What can hang from each mark:
Z263: Z74
Z74: Z17 Z855
Z423: Z574 Z855
Z855: Z17 Z74 Z574
Z574: Z17 Z74 Z423 Z855
Z17: Z74 Z263 Z574 Z855

Known rows, with every way that one mark hangs from another:
Z17{Z855}: [ 14 -16   2 -22 -14 -13  -4  16 -18  -8  -9  13  -8  20  10   2  14 -19
 -35 -12 -33 -15  -1   1 -35  13  -6 -22 -11 -19   4   0  -2 -39  -8  18
 -26  27  11  10  31   5  -8   0  15  33   9   2   2]
Z263{Z74{Z17 Z855{Z574{Z423}}}}: [  6  18  49 -35  40 -30   1  51  69  43 -50  33 -12   5  12  -4 -34 -15
  50  24 -28 -25  11 -29 -34  82 -46  -2 -52 -40 -37  -1 -33  52  65  29
  62 -22 -29 -62  26  15   9 -39 -36  58 -42  20   9]
Z574{Z74{Z17{Z263} Z855} Z423}: [ -6  30 -26 -45   0 -62  12 -16  24  25 -37  43 -49   4  11  27 -70  -6
  27  67 -33  16  17 -36 -43  21  -2   3 -31 -18 -12 -20 -25   8  27 -76
  49  35 -44 -22 -23 -27 -65  38 -21   5 -78 -23 -19]
Z17{Z74}: [ 15  10 -23  -1  24  19   0  -5  -7  -4   5  -7 -17   9  26 -17  -7  -9
   7   4  -7  19  12 -11   7  -3 -17  14   0   9  -1 -18   1   9  15  20
 -10 -10  -8 -10  -6   2  -4 -53   2   5  27  -3 -10]
Z263{Z74}: [ -9   2  12 -12  -9  12  -9  16  12 -12   2   7   0  12   4  -1  22  -5
   2  -5  -7  -7  -1  14  18  15 -25  -3  10  10 -16  22 -24  -2   1  17
   8   7  10 -23  -7  23  26 -39   8  10  25  21  -5]
Z855{Z74 Z574{Z17{Z263}}}: [  11   49    7   11   39  -12   20   12   28  -19   36  -14   31  -26
   34   53  -41  -22   38   10    2   10  -36    1 -107  -32  -33    2
  -51    4   11    1   13   33   33   19   30   28   -5  -33   -7  -43
   13   35  -41   -5  -12  -10   13]
Z574{Z17{Z263{Z74{Z855}}}}: [-68  11 -28  -4 -17  23  24 -24  35   2 -17  18 -28 -14  29  50 -31 -17
   9  15  -9   5  -2  32  -7  32 -68  32 -34  17  -6  12 -35  11   4   7
  36  45   1 -65 -29 -44   2 -24  -7  11   6  39 -35]
Z423{Z855{Z574}}: [ 33  10  18  27  37 -19 -15  14   3 -10  -3 -15  11 -39  -8  -1 -10  26
  40  14  17  -6 -19 -24 -23 -14 -12 -46 -50  -7  14  25  -7  31  11  38
  36 -16 -20 -18  -5 -14  49  18 -20  36  20 -15  33]
Z423{Z574}: [ 13   6  26  45  44 -39   1   9   8   1 -17  -4   3   6  -3   1  -9   1
  18   0  16 -10  -6 -28   0  -1  -5 -11 -27  -1  -9  19  -5  26  22  22
   2   4  -9  12  22   5  -8 -16 -16   6   7  16  23]
Z17{Z74{Z855} Z263}: [ -1  45 -71 -20  14  26  21 -38  19   0  -6   3 -47 -12  17  12 -56 -17
   0  31 -24  35   8 -17   6  14 -38  14 -24   5 -13 -37 -11  11   5   2
  16  15 -12 -13 -48 -36 -28 -57  -9 -17   8  -3 -10]
Z74{Z17{Z263 Z574} Z855}: [-19  56 -26 -33  -5  16  21 -20 -21  48 -39  50 -29  -1  46  21 -48  -8
   1   8 -17  18  18   6 -68  30 -58   7 -33 -16 -61 -48  -3  40  35 -40
  11  11 -24   8  -8 -25 -20  -8 -20  17 -48 -30 -10]
Z855{Z74{Z17{Z263}} Z574{Z423}}: [  59   75   36  -21   77  -43   -1   52   38    6    9   35    6   -3
   25   13  -54    3   52   56  -14   10  -23  -43 -113    1  -23  -41
  -52  -29  -33  -25    6   48   72  -11   59   18  -20  -20   -8   -6
   -3   27  -52   -4  -38  -52   47]
Z74{Z17{Z574{Z423}} Z855}: [-15   4  19 -31  16 -13  -4  -2  -4  77 -70  68 -27  18  36  -6 -30  -9
  15   7 -29  10  38 -24 -56  51 -34  24 -33 -43 -57 -37 -32  48  55 -38
  19 -44 -31 -20  28   1   0 -18 -22  52 -64 -24 -22]
Z423{Z855{Z17}}: [-13  -5   7  22   5  46 -22   1 -42   4  -1  19 -19 -15   3 -11  20  26
   0  10   9  19 -28  19 -24 -25  19 -41 -21 -16  16   2   6  14 -42  48
  44 -22 -13  -7 -20 -14  55  26  18  -3  39   9  -6]
Z263{Z74{Z17 Z855}}: [-26  11   4 -32 -25  20   5  34  20  40 -39  26 -30  28  12 -11  -8 -23
  17  -1 -14  -6   6  14  -2  50 -42   9 -25 -19 -44 -17 -22  37  18  24
  26 -15  -4 -27  22  21  -5 -34  -3  18 -19  24 -23]
Z17{Z74 Z855}: [ 27 -17 -17 -35   3   2 -12  11 -12  -8  -1   6 -18  26  26 -20   7 -25
 -25   7 -36  10   8  -5 -29  12 -23 -12 -15 -15 -10 -15   5 -15  16  45
 -37  17   5   7  18  15 -11 -53  25  37  36   0  -7]
Z855{Z574}: [ 21  14  25   8  32 -25  16  19  29   7   8  -9  19 -18  -7   8 -18  -4
  20  11   9 -16 -16 -15 -20   2 -21  -9 -20 -14  11   8   5  28  26  30
   1  -4 -10  -7   9  -6   7  -6 -26  21 -15  -2  25]
Z574{Z17{Z74 Z263} Z423 Z855}: [-52  28 -50  24  60 -12  28 -33  39   3 -18  27 -54  -4  50  26 -40   7
  53  46 -14  41  15 -23 -49  31 -47  27 -39  43  47  18 -57  20  41 -30
  30  -1 -40 -50 -16 -68 -22 -13 -19  13  10  23 -58]
Z423{Z574{Z17 Z74{Z855}}}: [-34 -15  -2  45  -3 -72  32 -21  26  32 -44   5  -9 -26  -9  45 -43 -45
  45  -6   5 -10  15 -15  -8   1 -18  52 -51  10  25  21 -29  21  29  13
  21  19 -33 -26  23 -34 -46  24 -12  32 -53  34 -35]
Z17{Z74 Z574 Z855}: [ 18   1 -22 -33   8  13 -14  -9 -53  10   2  30  -7  20  61 -10  12 -45
 -38 -11 -50  16  24   2 -52  16 -52  -2 -10  -4 -34 -19   0   3  34  28
 -60   2   3  27  31   0  18 -80  20  76  26 -14 -14]
Z74{Z17{Z263}}: [  3  35 -20 -18   6   1   4   6 -20   7  -2  18 -23  16  24  19 -22  15
   7  39   4   7 -14   9 -61  -8 -17 -31 -19  -1 -17 -29  11   7  18 -22
  20  32  -4  13  -1 -22 -30  18 -26 -27   2 -16   8]
Z263{Z74{Z855{Z574}}}: [  3  14  27 -18   7   9  15  15  72  13 -14  -1   4 -21  -5   9 -29 -37
  21  -3 -21 -21   7  -9  20  43 -58  13 -31 -12 -18  13 -24  36  28  56
  22  -3   1 -51   5  -2  19 -45 -12  41 -15  27  15]
Z574{Z17 Z74}: [-38 -27  -8   5 -31 -34  19 -21 -15   6  -2  -6  12 -14  10  46 -20 -31
  22  -8   7  -1  11  26 -32 -16  -2  41  -9  29  46  22 -16 -11  11 -20
   2  26 -23 -17   0 -26 -17  44   3  21 -32  10 -47]
Z17{Z574 Z855{Z74}}: [ 45  11  23 -40 -11   8 -15  11 -43  14   6  35  18  15  50   0  11 -56
 -39 -17 -48  13   4   1 -94   1 -38 -11  13 -18 -50 -24  13   0  16   8
 -34   7  24  26  33  13  34   5  27  44 -25 -45   5]
Z74{Z855}: [-11  -5 -15   1 -23   3  18 -12  25  25 -30  12 -12  -9  -8   1 -35 -20
  -6  -4 -12  -9  10  -8  22  19 -11  25 -13 -12  -6 -25 -12  15  -6   0
  13 -11  -5 -20  -1 -12 -17  -5   5  -1 -28   9 -10]
Z263{Z74{Z855{Z17}}}: [-52   3   1 -22 -18  64  -2  -3  18  30 -11  22 -30  -9   0  -1  13 -37
 -15   2 -32  -6  -8  20  32  37 -36  11   6  -2 -15  -8  -8  14 -28  57
  34  -8  -3 -43 -15  -2  39 -40  20   7   3  44 -30]

Rows:
[-16 -17  32   7  55 -49  30   9  62  39 -39  22  -1 -25   8  29 -48 -15
  53   5 -20 -26  17 -21 -33  53 -30  33 -69 -31  19  12 -38  42  51  15
  45 -20 -33 -80  19 -34   2   0 -34  58 -58  31 -13]
Z74{Z855{Z574{Z17 Z423}}}
[-26  37  16 -32  51  60 -25 -16 -18  13   7  66 -28   5  63  22  10 -23
 -15  45 -28  17   7  14 -47  24 -68  -6   8  10 -57   6 -27  12   8 -11
  23  12   1 -50 -49 -23  60 -61  -8  16  25  -2  -4]
Z855{Z17{Z263{Z74} Z574{Z423}}}
[-16   8 -37   1  62 -14  -2 -16  17 -10   7  17 -34  12  57  24 -28   4
  25  51 -12  31   7 -12 -50   7 -30  15 -42  13  17  -6 -36   5  43 -23
  27  25 -30 -61 -33 -49  -4 -39 -21   9  28   4 -28]
Z574{Z17{Z74 Z263} Z423}
[ 33  59 -25 -21  71 -34  14 -16  72   6  -4  18 -27 -24  21  17 -72 -21
  31  58 -39  11  17 -55 -22  40 -47   5 -52 -14 -19 -20 -30  41  50   3
  47   1 -32 -42 -26 -39 -20 -68 -38  23 -23  -3  28]
Z17{Z74{Z855{Z574{Z423}}} Z263}
[-12  45 -36 -24 -12   3  16 -11  11  28 -31  32 -39   2   8  17 -53   3
   9  27  -9   8   1  -6 -43  22 -22  -8 -36 -10 -27 -39  -4  21  18 -17
  34  19 -21   6  -7 -20 -47  12 -21 -17 -29  -7 -14]
Z74{Z17{Z263} Z855}
[-28  59  -1  -1  57 -16  13 -12   3  37 -48  70 -47  14  59  11 -36  15
  33  39 -16  27  19 -25 -89  41 -47  -1 -25  12 -31   5 -40  44  50 -72
  23 -21 -33   4   4 -42 -20  11 -25  31 -38 -35 -22]
Z74{Z17{Z263 Z574{Z423 Z855}}}
[-47  15 -57  -8 -42 -26  31 -51  18   7 -18  13 -24 -37   5  62 -65 -42
  18  26 -19   8  21  21 -25  -8 -24  40 -25  14  27  -3 -25  -4   2 -46
  25  52 -29 -35 -37 -67 -46  47   1  -1 -53  14 -45]
Z574{Z17{Z263} Z74{Z855}}
[-14  -3 -19  26  50 -30  -4 -18  -4 -13 -22  29 -27  -3  40  37 -11  49
  45  60   9  22  -8  -8 -68  -8  -6 -28 -64   1  16  21 -45  -2   9 -33
  65  18 -22 -62 -44 -55  41  25 -12  15  25  -5  -8]
Z574{Z17{Z263} Z423{Z855}}
[  8  49  14 -31  58 -25  17   0  91  -2 -17  34 -20 -20   9  29 -50  -8
  38  59 -40 -12   5 -32  -6  65 -61 -10 -43  -7 -39  22 -45  25  39   7
  60  20 -10 -77 -28 -24  14 -51 -27  22 -16  17  33]
Z17{Z263{Z74{Z855{Z574{Z423}}}}}
[ -5  45   3 -23  58  13 -16 -13  11  -9  -8  50 -18  15  61  21  -1  -4
   8  50 -24  15  26  -7 -37  36 -61  -9  -6  19 -70  20 -39   3  41 -56
  18  23  -2 -37 -41 -18  46 -67 -12  35  13 -12  15]
Z17{Z263{Z74} Z574{Z423}}
[ 60  43 -14 -37  -6  -5  -8   6 -12 -29  20  24  -6  12  24  18 -15 -27
 -24  28 -51  11 -17 -10 -78 -14 -22 -37 -16  -3 -33 -20  18 -25 -10   4
  -2  58  28  24  -1  -7 -18  24  10 -25   4 -31  19]
Z17{Z263 Z855{Z74}}
[  22   21   10   27   33  -46   11   24   -5  -12    7   19    2    9
   51   52  -12  -28    6   13  -22    1  -23  -11 -116  -24  -38  -23
  -64   -3   -4    1    3    0   31   41    7   64   11   -5   31  -27
  -20   25  -14    6    8    5    2]
Z423{Z574{Z17{Z263 Z855{Z74}}}}
[ 33  28   4 -36  20 -19   3  25  24 -35  15  14  -7   4  25  25  -4 -27
  -3  25 -46 -26 -11   0 -62  26 -82 -36 -36   9 -13  26  -2 -19  18  48
  -5  66  29 -20   1  -2  11 -49 -10  42  35   9  40]
Z17{Z263{Z74} Z855{Z574}}
[ -6 -25  19  20  44  12 -40   5 -25   9  -7  39 -23  -8  10 -17  18  36
  12  35  -6  18 -23 -15 -35  -3  29 -47 -31 -22   6   8 -15  10 -32  16
  72 -36 -22 -35 -23 -13  66  18   6  13  24  -3  -1]
Z574{Z423{Z855{Z17}}}
[-50   5 -12 -16  20  -5  17 -16  60  12 -34  39 -43   5  33  52 -30  -5
  27  41 -19   7   9  10 -22  49 -58  26 -41   4  -9  20 -65  10  26 -19
  56  20 -12 -94 -35 -39  15 -37 -14  19   0  38 -31]
Z574{Z17{Z263{Z74{Z855}}} Z423}
[ 26  37 -25   4  21 -49 -26 -41 -30 -11 -18  49 -10 -17  33  28 -32  15
  32  63 -13  30  30 -35 -57 -23  -4 -29 -17  16 -18  31 -44  -2  22 -99
  48  29 -32 -11 -54 -41  29  29  -8  37 -18 -58  17]
Z17{Z263 Z574{Z74 Z423{Z855}}}
[ 16  16  25  -7  86  16  -8   7  22  20  24  14 -18 -13  23 -16  -8 -23
  13  31 -20  19  -7 -27 -35  11 -13  -3 -28 -19   7 -20   8  35  39  68
  29 -33 -28 -49  -6 -13  42 -59 -27  32  22  11   3]
Z855{Z17{Z74} Z574{Z423}}
[-20  -8 -31  22  23 -63 -10 -35  -8 -25 -19  21 -23 -16  24  52 -33  24
  53  65  -3  18   9 -13 -63 -27   6 -17 -51  24  37  33 -52 -14   9 -58
  73  38 -38 -51 -44 -63  11  61 -13  26  -5  -9 -24]
Z574{Z17{Z263} Z74 Z423{Z855}}
[-23 -35  14  37  44 -24 -15   0  -4   9 -30  18  -7  -6  27  15   3  40
  54  20   4   9  -3  -2 -42   8  10 -15 -65 -14  22  23 -47  12  11  -8
  59 -20 -26 -68  -4 -23  47  27  -5  41   7  10 -28]
Z574{Z17 Z423{Z855}}
[  3  25  -9 -49 -13  20  -6  -8 -34  -8  -3  46 -16  26  68  26  18 -34
 -37  15 -45   1  16  21 -62  24 -87 -29  -6  23 -63  20 -22 -14  21   4
 -32  58  28  -2  -5  -7  22 -56  17  51  41  -9  15]
Z17{Z263{Z74} Z574 Z855}
[-62 -23  13  40  43 -35  22  -7  41  24 -49  27 -30   0  23  24 -10   8
  53  10  -1   4  18  -8 -38  34 -14  36 -38  18  50  39 -56  15  24 -32
  35 -31 -34 -53  20 -32  -6  31  -4  34 -27  45 -60]
Z574{Z17 Z423 Z855}
[ 29  22 -28 -58 -45 -48   5  -4 -39  -2  -4  21 -23  24  21  30 -24 -26
 -19  40 -39  -5  -6   4 -97 -11 -10 -39 -22  -5  -2 -17  17 -36  12 -25
 -10  84  -2  34  11 -25 -67  45   0  17 -22 -36 -14]
Z574{Z74{Z17{Z263 Z855}}}
[ 30  30  22   4   7  14 -31  24 -61  36 -23  38  16  10  53 -21  -7   6
  39  -5   0  37 -12  -2 -96 -30 -16 -46 -27 -24 -63 -27   3  66  27  -9
  31 -37 -16  17  18  21  56  42  -6  24 -11 -66   3]
Z423{Z855{Z74{Z17{Z574}}}}
[ 30  23 -58 -40   8   2   2  -9 -18 -26  24  13 -42  20  39  11 -11 -16
 -32  31 -42  20  -1  -1 -51  -3 -42 -28 -24   9  -5 -23   8 -25   6  22
 -22  52   6  17  -6 -15 -20 -49  -2   2  54  -9  -2]
Z17{Z74 Z263 Z855}
[-21   9   7  -3  12 -58   5   2  25  35 -53  34 -38  18   7  -3 -24  -5
  62  36 -13   6  29 -31 -52  27  11  10 -27   6  32  23 -49  19  41 -71
  31 -19 -50 -11  36 -15 -42  66  -3  36 -70  -7 -44]
Z574{Z74{Z17} Z423 Z855}
[ 12  36   4  -9  61 -11 -29  -5 -42  21 -40  65 -31  19  63   1 -20  41
  38  64  -7  33   8 -23 -99   5 -19 -53 -55 -24 -62 -12 -20  36  37 -61
  52 -12 -26  -7 -22 -25  38   6 -25  35   4 -52  19]
Z74{Z17{Z263 Z574{Z423{Z855}}}}
[ 27   6   2  62  21 -78 -21  -5 -16 -13 -19  -8  14 -22 -19   8 -13   1
  45  23  27  -1 -10 -41 -12 -37  22 -37 -46  13  18  46 -14  11   6  -6
  41  15 -31  13  -2  -4   2  42   1  31   5  -6  17]
Z423{Z574{Z74} Z855}
[ 40  65  -6 -21  11   7   0  26 -15   6  21  21  -9  23  32  10 -36   4
  25  28  -4  26 -30  -2 -96 -33  -5 -32 -15 -10 -41 -41  30  27  26 -20
  21  28  -1  16  -9  -8 -23  43 -19 -48 -11 -44  10]
Z855{Z74{Z17{Z263}}}
[  26  -21   33  -52   24  -33  -17   31  -38   40  -44   70  -14   42
   57  -13    2  -14   -9   10  -42   -2   28   -6 -116   45  -29  -24
  -28  -46  -61  -15  -21    9   51  -22  -27   -8  -10    8   50   16
   13  -15   -3   87  -30  -32   -8]
Z74{Z17{Z574{Z423} Z855}}
[  4   2  38 -16  38 -15 -18   8 -21  53 -40  59  -6  28  58  -9  -8   0
  13  14 -10   6  25 -12 -78  35 -24  -7 -24 -30 -59 -14 -25  35  62 -35
   0 -30 -26  -1  20  11  14 -10 -24  50 -33 -38  -4]
Z74{Z17{Z574{Z423}}}
[  0  55  -2 -18  14  -1  23  -7  68  -4   1  13 -13 -28   8  27 -43 -24
  20  24 -25 -10  -2  -7   1  36 -78   1 -42  -1 -25  14 -22  20  19  28
  40  35   4 -41 -21 -31   0 -51 -26  13   0  20  32]
Z17{Z263{Z74{Z855{Z574}}}}
